What can hang from each mark
nebezip: zeti
fibi: rusar
zeti: nebezip nozopos seti toso zefid
zefid: rusar zeti
seti: zeti
nozopos: zeti
toso: zeti

Every row comes from one small tree of marks. Brackets hold a mark, then the marks that hang from it, in alphabetical order. Every link used is in the known rows. Which tree was each row made from?
Known rows
[seti [zeti [zefid rusar]]]: [-1.784  0.640 -2.529 -2.522 -1.978 -0.762 -0.647 -1.824 -0.909 -5.392
  0.701 -3.943 -0.864  0.532  1.326  1.929  2.254]
[toso [zeti nebezip seti zefid]]: [ 2.896  1.714  0.132 -0.051 -0.475 -0.201 -0.149 -1.962 -0.556 -2.490
  1.330 -1.935  2.372  0.564  4.899 -5.098 -0.673]
[zefid [zeti nebezip nozopos]]: [ 2.386  2.581 -2.646 -1.896  1.090  0.879 -0.636 -2.318  3.135  1.349
  1.594 -4.183 -0.254 -0.324  3.120 -4.158  2.107]
[fibi rusar]: [-1.044  4.757 -2.889 -0.522 -4.012  2.108 -2.804 -1.053  1.594 -1.010
  3.668 -4.093 -1.288 -1.561  2.937  0.806  3.898]
[nozopos zeti]: [-0.189  5.027 -0.973 -1.811 -0.957  1.554 -0.203 -1.921  2.013 -1.405
  0.427 -3.572  0.052 -0.298  2.743 -0.392  4.193]
[nozopos [zeti toso [zefid rusar]]]: [ 0.225  5.143  0.239 -0.814  1.489 -0.567 -0.732 -2.094 -1.609 -5.449
  0.795 -5.135  1.798  1.852  0.876  2.530  1.868]
[zeti nozopos]: [-0.407  4.181 -3.034 -3.113 -3.226  1.915 -0.382 -1.549  3.414 -0.093
  2.310 -4.139 -0.663 -0.709  3.416  0.255  2.574]
[toso [zeti nebezip nozopos seti zefid]]: [ 3.585  1.659  0.113 -0.924 -0.324 -0.704 -0.056 -2.057  0.676 -2.093
  3.296 -1.844  2.886  0.502  4.931 -6.056 -1.934]
[zeti nozopos [zefid rusar]]: [-2.421  4.064 -1.761 -4.089 -1.346  0.223 -0.384 -1.544  1.231 -4.553
  2.011 -5.094  0.615  0.594  1.873  1.642  1.779]
[nebezip [zeti nozopos toso zefid]]: [ 3.543  2.808 -1.762 -0.497 -0.598 -1.881 -0.250 -2.283 -0.633 -2.745
  2.205 -4.274  1.026  0.569  4.507 -1.831 -0.681]
[zeti nebezip nozopos]: [ 3.279  4.249 -2.455 -1.842 -2.949  1.437 -0.800 -1.693  3.060  1.408
  1.426 -4.097  0.049 -0.480  3.645 -1.147  1.491]
[nebezip [zeti nozopos seti toso [zefid rusar]]]: [ 3.501  2.926 -0.071 -2.040  1.369 -1.353 -0.846 -2.698 -3.575 -4.011
  3.565 -2.756  2.560  1.842  3.006 -0.610 -1.789]
[zeti seti toso zefid]: [-0.534  4.642  0.082  0.188 -1.861  0.146 -0.310 -2.220 -1.131 -3.250
  1.199 -3.574  1.217  0.782  2.881 -2.224  0.225]
[zefid rusar [zeti nozopos]]: [-1.464  2.312 -3.252 -4.534  2.097  1.695 -0.966 -2.097  1.731 -1.376
  2.745 -4.463 -0.298  0.355  1.419  0.740  3.377]
[zefid rusar [zeti nebezip]]: [ 1.641  2.578 -2.541 -2.390  2.279  1.840 -1.527 -2.338  0.064 -0.230
  0.171 -4.423 -0.199  0.559  1.475  0.239  3.504]
[seti [zeti nebezip nozopos zefid]]: [ 2.714  0.825 -1.973 -0.856 -2.892 -2.038 -0.182 -2.123  1.756 -2.270
  1.420 -3.560 -0.304 -0.184  3.208 -3.776 -0.088]
[toso [zeti [zefid rusar]]]: [-0.923  1.081 -2.285 -2.639  0.011  0.559 -0.641 -1.363 -0.763 -5.204
  1.581 -3.973  1.222  0.990  3.229  2.215  1.701]

Write each row's tree
[ 4.762  2.927 -0.909 -1.460  3.531  1.207 -1.906 -2.958 -1.212  0.435
  3.712 -3.110  1.910  1.614  1.247 -1.604 -0.345] => [zefid rusar [zeti nebezip nozopos seti toso]]
[ 2.061  0.981 -1.889  0.088 -2.934 -1.518 -0.317 -2.141  0.305 -2.676
 -0.521 -3.568 -0.738 -0.130  2.900 -2.973  1.136] => [seti [zeti nebezip zefid]]
[ 3.477  2.726 -1.765 -1.937  0.802 -1.554 -1.018 -2.209 -2.437 -4.035
  2.545 -4.571  1.626  1.495  3.048  1.936 -0.551] => [nebezip [zeti nozopos toso [zefid rusar]]]
[ 3.161  4.709  0.711  0.027 -0.029  0.062 -1.344 -2.384 -3.149 -3.102
  0.903 -3.770  2.426  2.066  1.612  0.119 -0.716] => [zeti nebezip seti toso [zefid rusar]]
[-0.632  4.486  0.039 -1.131 -0.334  0.515 -0.942 -2.232 -2.762 -4.625
  1.714 -3.931  1.818  1.777  1.374  1.376  0.286] => [zeti seti toso [zefid rusar]]
[ 4.110  5.655  2.635  1.778  0.954 -1.238 -0.298 -2.745 -1.574 -2.645
  0.428 -2.977  2.925  1.541  2.492 -4.935 -0.534] => [nozopos [zeti nebezip seti toso zefid]]
[ 3.742  4.589  0.507 -0.899  0.171 -0.548 -1.228 -2.313 -1.891 -2.719
  2.791 -3.610  2.903  1.975  1.714 -0.768 -1.904] => [zeti nebezip nozopos seti toso [zefid rusar]]
[-1.095  0.669 -2.604 -2.078 -3.125 -1.517  0.153 -1.982  2.053 -3.721
  2.173 -3.603 -0.895 -0.490  2.963 -2.582  0.966] => [seti [zeti nozopos zefid]]
[ 0.702  3.091  0.143 -1.496 -0.655 -0.973  0.328 -2.418 -1.586 -3.412
  0.460 -2.108  1.004  0.096  4.618 -4.939  0.777] => [nebezip [zeti seti zefid]]
[ 4.963  0.776 -2.116 -0.333 -0.866 -1.872 -1.459 -2.305 -1.545 -3.266
  2.573 -4.315  0.814  1.550  1.398  1.239 -1.403] => [seti [zeti nebezip nozopos toso [zefid rusar]]]
[-2.120  5.045  0.326 -2.725  0.985 -0.244 -0.097 -1.869 -0.197 -5.728
  0.139 -4.603  1.172  1.179  1.193  1.151  3.261] => [nozopos [zeti [zefid rusar]]]
[ 3.601  4.378 -1.175 -0.903 -0.498 -0.585 -1.197 -2.035 -0.798 -2.723
  1.889 -5.447  1.777  1.660  1.753  1.773 -0.671] => [zeti nebezip nozopos toso [zefid rusar]]
[ 5.444  1.614 -1.330 -1.236 -0.842  1.631 -0.643 -1.988  1.185  0.988
  3.919 -1.195  2.164  0.087  5.005 -3.948 -0.989] => [toso [zeti nebezip nozopos seti]]
[ 1.103  2.546 -1.758 -3.927  0.313 -1.292 -0.432 -2.122 -0.856 -4.286
  1.968 -4.073  0.929  0.731  3.352  0.317  0.967] => [nebezip [zeti nozopos [zefid rusar]]]
[ 4.650  2.631 -2.780 -1.371  2.951  1.153 -1.935 -2.439 -0.148  0.363
  2.690 -4.873  0.805  1.414  1.353  0.817  0.895] => [zefid rusar [zeti nebezip nozopos toso]]
[ 2.980  3.191  0.187  0.362 -0.071 -1.186 -0.251 -2.608 -3.187 -3.124
  1.178 -2.556  1.629  0.825  4.367 -3.474 -0.705] => [nebezip [zeti seti toso zefid]]
